Each row was made from one small tree. The marks that hang from a mark follow it in brackets, in the order of their numbers. Every link used is in the known rows. Write each row's tree.
(in the rows, 128 means zero)
Known rows
Z_529(Z_834): [119  87 179 153  90 111  92 151 152 107  84 119 108 130 126 100 163 175
 118 146 171 138 103 160 157 117 154 134 107 103 140 134  82 106 118 112
 125  79 128 101 189 133 164  98 148  79 145 153 136 128 101  93 157 116
 127 124  91 193  99  60 160 139 136 113 155 185]
Z_720(Z_528(Z_430 Z_529(Z_663 Z_834) Z_743)): [122 164  62  89 131 149 171 151 135 122  58 148  87 151 133 139 124 137
 135 149 162 132 130  77 104 109 128 150 162 108 151  34 203 105 118 151
 120 142  95 158 169 153 122 125 138 168 137 145 117 210 141 118  88 128
 122 194 157  96 158  98  52 151 165 110  96 171]
Z_720(Z_528(Z_512)): [107 134 209 180 133 149  85 147 117  55 138 127 141 132  92 139 148  93
 111 159 177 118  98 137 227 170 158  96 121 163 104 185  81 139 159 111
 104 118 158 118 130  72 173  83 181 149 164 154 140 119 132 114 169 112
  84 124  86 161 144 142 163  66 138  84 114 124]
Z_529(Z_663(Z_528)): [148 119 160 150 120 100  96 168 126 107 126 121 118 118 118  86 178 170
 168 150  97 142 103 196 120  93 140 151 154 102 104 176 120 163 112 129
 126  90 109  86 134 143 172 119 101  73 153 129 140 115 141 132 121 117
 141 120  48 169  79 106 137 109 140 113 127 150]
Z_528(Z_430 Z_529(Z_663 Z_834) Z_691): [169 148 119 123 116 132 179  75 158 199  91 115 101  91 191 157 132 133
 111 124 153 157 146  91  68 100 157 140  83 111 171 129 132  85 141 140
 148 146 140 148 149 159  95 190 131 137 132 131 137 168  68 111  73 147
 171 170 159 161  89 127  79 179  86 154 133 151]
Z_529(Z_663): [143  91 159 149 119  98 112 153 143  87 101 128 113 111 115 110 165 171
 123 155 139 111  97 182 134  88 159 148 133 102 128 157 107 132 146 108
 124  83 133 111 182 147 175 146 114  75 145 141 158 125 116 125 124 129
 122 122  59 179  82 101 157 134 151 117 132 154]
Z_663(Z_528(Z_430 Z_691)): [155 166 165 156  83  90 103 120 145 134 177 114 125  63 146 139 128 118
 134 126 125 147 148 120 135 165 102  79 110 160 110 217  95 164 154  98
 137 123 149 100  91 130 129 159 125 114 104 116 126  61 130 115 164 152
 135 115 110 166 109 174 118 140  85 155 132  87]
Z_720(Z_528(Z_430 Z_691 Z_743)): [136 170 144 105 108 138 108 145 145 117 143 155 117  97 117 150 102 121
 111 134 182  95 148  92 142 191 105  81 132 187 135 137 155 136 171 109
 115 131 157 159 141 133 136 153 166 157 114 120 131 144 135  98 166 143
 108 131 154  98 167 135 133 120 138 141 104 110]
Z_529(Z_834(Z_528(Z_691 Z_743))): [157 115 105 102  86  99 134 105 133 186  88 130 114 164 141 114 128 166
  89  87 149 110 104 116  93 133  77 139  84 156 145 140 110  82  76 138
 122  95 144 130 154 168 121 102 117  69 141 106 133 174  78 101 163 126
 129  90 132 111 155  70 119 123 141 120 174 193]
Z_663(Z_528): [141 120 204 154 100  96  74 183 128  85 152 114 131 103  99 108 154 149
 158 154 109 146 106 184 172 131 102 114 135 127 113 185 119 156 107 120
 132  83 131  89 135 108 161  99 126  76 131 114 129  73 158 136 170 121
 128  98  41 173  95 102 167 115 140 134 145 129]
Z_528(Z_430 Z_512 Z_529 Z_691 Z_743): [117 131 151 107 145 145 127  81 118 166 167 118 145 121 140 171  85  73
 113 119 139 103 158 105 137 156 150  99  97 163 140 101 149  96 183 120
 162 163 150 175 126  83  81 169 139 176  95 117 108 119 121 137 142 131
 112 106 197 117 135 192 152 150  62 157 104  77]
Z_469(Z_528(Z_529(Z_834) Z_691 Z_743)): [139 109 136  89  89 145 142 105 112 183  71 137 133 164 138 139 112 161
 138 101 150 136  99  91  64 134 109 107 125 119 218  68 205  69  92 173
 106 107 161 167 163 130  78 142 117 105 144 125 165 190  90 133 173 133
 116 112 125  99 130  90  87 179 134 170 172 201]
Z_528(Z_743): [101  86 184 114  99 118  68 174 136  89 116 128 127 156  89  97 108 165
 140 151 153  91 117 169 182 126 119 130 125 136 120 108 146 122 143  97
 134  94 120 123 189 125 153 135 128  84 134 145 143 121 150 123 181 126
  80  76  83 129 117  75 188 128 147 142 133 149]
Z_529(Z_834(Z_528(Z_743))): [118  96 102 116 100  99 123 162 142 102  67 132 106 177 105  88 128 161
 117 126 141 130  95 138 132 120 101 150 109 112 119 110 105 118  83 139
 120  95 105 111 173 155 138  83 124  75 148 130 127 152 135 110 169 117
 104  79 109 122 155  61 132 120 155 113 169 201]
Z_528(Z_430 Z_691): [156 143 187 150  99  93 105 102 159 138 169 120 113  43 136 148 111 119
 105 114 151 110 156 124 147 157 130  86  90 156 130 209  92 122 175  92
 149 111 174 118 144 122 130 178 148 126 106 120 129  86 115  98 157 161
 129 124 111 177 101 158 172 155  71 160 143  99]
Z_663(Z_528(Z_430 Z_512 Z_529 Z_691 Z_743)): [120 151 140 108 138 140 136  95  91 167 178 121 148 140 143 163 109  63
 145 105  81 125 178  91 130 150 105  97 101 142 114 116 169 136 154 139
 162 166 131 153  67  80  66 154 118 172 106 119  96  92 141 150 142 128
 141 106 179  95 140 205 119 139  84 158 110  70]
Z_528(Z_691): [167 105 205 147 107 102  82 126 138 136 158 102 124  85 135 132 114 149
  99 110 156 114 115 143 139 138 125  99  91 167 145 195  91  96 157 107
 140  86 192 136 155 131 145 144 116  78 131 125 166 122  82 123 178 143
 123  99  87 185 110 108 176 143  98 165 142 151]
Z_834(Z_529(Z_663(Z_528(Z_691 Z_743)))): [174 127 100 118 138 131 136 134 120 169 133 108 149 120 155 101 131 181
 123 106  98 145 113 151  51  98 101 165 171 133 158 113 150 119  92 131
 116  96 141 128 125 164 164 109  79  90 135 136 174 170  92 144  90 124
 165 171 116 107 114  89 109 139 155 123 138 152]
Z_663(Z_528(Z_430 Z_512 Z_529(Z_834) Z_743)): [ 97 124 120 116 131 143 158 122 102 139 103 125 118 199 128 128 124  83
 170 148  97 149 149  98 141 131 131 121 120  98 114  55 158 125 130 148
 149 155  79 118  93 103  95  97 151 179 109 135  95 106 175 133 147 115
 145 129 167 122 144 147  95 165 123 125 114 102]
Z_528(Z_430 Z_529(Z_663) Z_691 Z_743): [151 144  91  91 129 133 150 100 136 187 134 141 123  97 152 159 100 141
 118 108 130 106 152 101  77 113 136 131 120 128 160  87 198  98 157 132
 153 142 149 170 153 141  83 222  99 138 109 119 145 161 109 140 102 144
 135 144 161 113  99 141 108 171 107 166  89 126]

Write each row's tree
[169 112  69  90  99 106 159  99 135 178  57 125 105 154 156 101 141 175
  96  78 136 127  87 124  58  93  94 178  83 120 151 140 114 108  63 147
 113  97 127 128 161 204 126 121  95  60 154 104 146 197  71 107 109 116
 175  94 131 105 137  69  85 105 161  91 155 196]	Z_529(Z_663 Z_834(Z_528(Z_691 Z_743)))
[141  83  96  82 120 151 153 154 122 155  40 132 100 190 135 109 143 175
 140 135 126 135 118 135  69  71 139 183 140  79 177  36 190  66 101 159
 147 106 109 138 192 144 116 136  97 106 151 144 142 201 109 135 110 122
 118 137 127 115  94  50  98 165 171 110 121 207]	Z_528(Z_529(Z_663 Z_834) Z_743)
[161 138 159  96  95 134 127 151 107 185 161 122 157 146 143 147  88 137
 140 106  98 121 130 152  98 119  71 118 116 156 160  94 212  86  98 153
 162 105 180 148 120 125 103 145  87  99 129 119 131 133 125 164 187 129
 120  90 111 106 126 114 119 121 108 160 129 138]	Z_663(Z_528(Z_529 Z_691 Z_743))
[120 179 135 128 140 174 137  95 104 140 160 134 146 133 121 178  91  64
 105 120 161 114 150  76 155 184 136  82 111 189 144  93 169 102 173 121
 154 176 156 195 103  81  84 153 161 212 113 135 102 149 127 126 160 140
  92 138 198 105 183 186 127  99  97 143  87  92]	Z_720(Z_528(Z_430 Z_512 Z_529 Z_691 Z_743))
[115 124 113 125 136 127 137  98 120 164 132 127 116 129 147 114 131  93
 132  94  97 108 161 100 110 137 129 149 109 127 108 164 110 183 153 124
 138 145  92 140  79 143 111 142 109 166 123 107 128  98 136 138  88 121
 180 137 161 128 130 202 114 121 113 138 100  86]	Z_529(Z_663(Z_528(Z_430 Z_512 Z_691 Z_743)))
[ 92 129 184 185 140 102 101 126 130  75 165 123 138 111 116 130 162  80
 161 165  99 144 159 146 200 170 157 111 133 116  70 203  77 189 158 102
 136 138  84  89  75  82 129 108 168 154 111 123 108  28 183 112 147 126
 140 126 101 170 125 206 158 112  89 125 126  63]	Z_663(Z_528(Z_430 Z_512))
[107 129  81 185 192 130 156  87 155  70 145 114 141  85 143 125 153  97
 109 145 107 165 129 155 145 101 170 144 157  90  77 181  15 167 133 113
 105 175 100  92  68 129 160 109 148 137 123 141 108  94 135 124  40 129
 141 161 140 152 125 162 126 117 122  90 158  90]	Z_834(Z_528(Z_430 Z_512) Z_529(Z_663))
[138 152 160 109 119 165 110 188 118 104 123 147 155 149  96 147  83 141
 134 159 154 111 124 132 168 142 113  93 160 145 150  53 206  88 126 138
 133 118 161 159 183 100 122 128 126 147 142 150 120 175 142 158 178 124
  60 128 105  89 149  80 128  88 160 137 101 152]	Z_720(Z_528(Z_529 Z_743))
[123 128  73 109 158 128 129 157 139 124 125 130 124 111 135  98 130 155
 146 152  87 152 137 135  90  95 112 148 198  86 126  82 127 174 111 104
 112 135  84  96 121 166 165 102 117 135 111 147 115 116 176 135  81 129
 145 191 125 118 114 111 118 167 153 125 119 114]	Z_834(Z_529(Z_663(Z_528(Z_430 Z_743))))
[134 161  93 142 143  97 174 123 162 113 147 126 119  85 141 148 144 125
 129 149 100 155 140 145 138  89 137 127 129  94 106 165 129 131 113 145
 146 156 135  95 144 143 115 188 126 111  97 107  97 108 158 121  90 143
 131 125 120 131 107 135  99 138 100 134 147 125]	Z_834(Z_528(Z_430 Z_529(Z_663)))
[117 158 139  97 116 126 125 186 123 123 163 133 139 129 105 139 104 121
 176 156  87 147 158 140 154 136  95 106 144 118 102  71 209 143 124 123
 142 141 111 119 131 105 115 148 121 137  89 124  91  93 194 156 165 135
 108 117 122  92 125 135 127 154 120 162 118 108]	Z_663(Z_528(Z_430 Z_529 Z_743))
[ 85 111  92 142 197 146 139 136 115  86 122 118 135 142 130 107 138 111
 153 149  96 144 134 132 128 106 152 161 189  90 100 101  95 182 134 107
 101 154  65 110  65 130 153  91 132 172 117 152 119  92 186 150  63 114
 149 182 161 116 127 157 126 137 148 114 103  86]	Z_834(Z_529(Z_663(Z_528(Z_430 Z_512 Z_743))))
[ 97 152 149 109 106 123 104 184 153  67 126 162 120 102  82 131 105 127
 139 170 175  98 138 109 190 179 123  78 155 164 116 106 156 173 171 102
 104 121 112 125 162 109 147 125 185 163 121 136 124 119 181 107 172 135
  76 152 131 101 160 124 144 123 152 135 104 106]	Z_720(Z_528(Z_430 Z_743))
[154 124 136 165 153 131 107 167 131 110 134 106 127  97 136  95 181 178
 140 155  89 173 111 188  94  82 136 168 191  74 128 148 104 139  99 128
 113 100 146  70 114 143 193 107  92  91 156 152 135 117 120 131  91 135
 150 172  76 172  82  79 133 114 156 104 147 138]	Z_834(Z_529(Z_663(Z_528)))
[141  92  64 118 126 133 177  72 122 159  71 129 112 195 146  98 148 126
 106  74 146 116  93 120  82 103 121 196  64 126 126 148  81 117  79 157
 126 124 119 137 114 169 112  92 117  92 167 116 149 191  70 109  76 111
 171  99 155 114 146 122  84 101 147  87 147 174]	Z_529(Z_663 Z_834(Z_528(Z_512 Z_691 Z_743)))
[ 79  93 127 104 139 145 165 101 110 110  74 137 126 198 103 140 119 105
 170 148 142 138 130  66 137 142 156 114 142  94 159  62 165 115 135 157
  91 153  64 147 110 106  81 101 164 184 119 125 121 140 162 131 141 121
 114 119 160 100 148 158  99 179 126 142 148 140]	Z_469(Z_528(Z_430 Z_512 Z_529(Z_834) Z_743))
[109 139 153 132 119 125 123 108  97 142 173 135 129 135 137 121 119  91
 155 112 108 110 154 105 163 174 119  99 102 161  97 174 125 175 160 109
 145 150 109 144  64  99 114 116 134 173 103 119 120  51 139 131 155 130
 142 109 159 132 148 208 146 129  96 141 108  68]	Z_663(Z_528(Z_430 Z_512 Z_691 Z_743))
[178 156  95 168 144 110 144  93 158 147 151 111 141  74 164 134 135 155
  83 101 127 158  90 163  69  90 129 147 131 115 135 165  59 101  84 131
 114 120 190  97 123 173 155 143  86  58 142 122 157 156  60 120  82 137
 158 143 116 140 103  84 118 108 130 110 175 142]	Z_834(Z_528(Z_691) Z_529(Z_663))
[ 92  95 122 126 149 118 134 140 104 100 109 130 114 147 120 104 147  97
 172 148  86 110 146 140 140 124 141 158 156 103  67 138 118 207 148 122
 127 140  48 114  85 129 127 108 140 173 123 125 116  77 190 144  96 117
 160 130 131 137 138 187 124 124 147 118 100  76]	Z_529(Z_663(Z_528(Z_430 Z_512 Z_743)))
[152 147  68 106 152 142 143 104 135 159 139 125 126  87 160 118 113 147
 129 119  99 154 146 127  52 103 115 147 172 111 140 117 138 147 126 116
 120 133 112 126  97 165 152 126  98 124 112 134 133 121 135 135  69 132
 169 180 159 113 103 117  97 155 142 141 134  95]	Z_834(Z_529(Z_663(Z_528(Z_430 Z_691 Z_743))))
[ 98 136 155 138 147 179 125 162 103 100 132 142 164 180  90 153 111  90
 119 149 155  98 131 125 196 139 122 126 138 155 143  62 175  90 145 151
 124 136 157 173 140  71 114 110 149 172 142 149 117 168 154 138 162 113
  53 112 130  91 165 138 141  81 146 119  91 123]	Z_720(Z_528(Z_512 Z_529 Z_743))
[106 103  75 122 161 138 156 111 101 117 139 126 151 191 116 135 136 110
 118 116 103 119 108 163 131  79 125 181 120  95 106  90 137 102 102 164
 143 160 106 135 117 117 103 134 101 118 130 116 108 155 147 144 101 105
 120  88 127  87 134 129 113  89 138 111 116 143]	Z_834(Z_528(Z_512 Z_529(Z_663) Z_743))
[123 131 168 145 126 164 109 129 112 130 123 141 125 143 117 149 126  92
 101 101 185  77 107 109 171 180 130 105 109 193 143 145 128 120 163 127
 122 116 171 168 125  85 127 104 154 154 147 140 138 173 106 120 160 113
 103 111 131 115 168 148 149  62 139 115 106 120]	Z_720(Z_528(Z_512 Z_691 Z_743))
[104 133  71 143 165 130 141  74 151 133 165 131 162 104 144 134  94  77
  88 105 135 141 128 109 140 151 123 102 113 156 121 146  50 132 133 118
 114 175 136 128  75 122 122 116 147 159  77 127 105 107 110 125 118 131
 122 127 201 119 174 174 142 130  86 126 147  83]	Z_834(Z_528(Z_430 Z_512 Z_691 Z_743) Z_529)
[ 90 139 140 175 139  85 113 115 142  65 168 130 126 104 117 145 144  84
 137 141 135 128 134 140 208 160 158  97 100 144  52 210  30 167 143 114
 129 155 109 102  84  99 130 117 170 142 100 114  94  51 174 106 136 137
 117  91 109 158 153 200 167  94  90 118 153  90]	Z_834(Z_528(Z_430 Z_512))
[170 119  57 116 147 127 143  99 155 156 137 123 138 113 140 103 112 169
  80  82 121 133  93 148  52  85 103 152 151 129 156 117 114 107  83 136
 109 125 150 133 130 180 142 132  85  74 125 137 156 176  80 136  89 125
 152 138 138  90 121  72 119 110 159 116 160 161]	Z_834(Z_528(Z_691 Z_743) Z_529(Z_663))
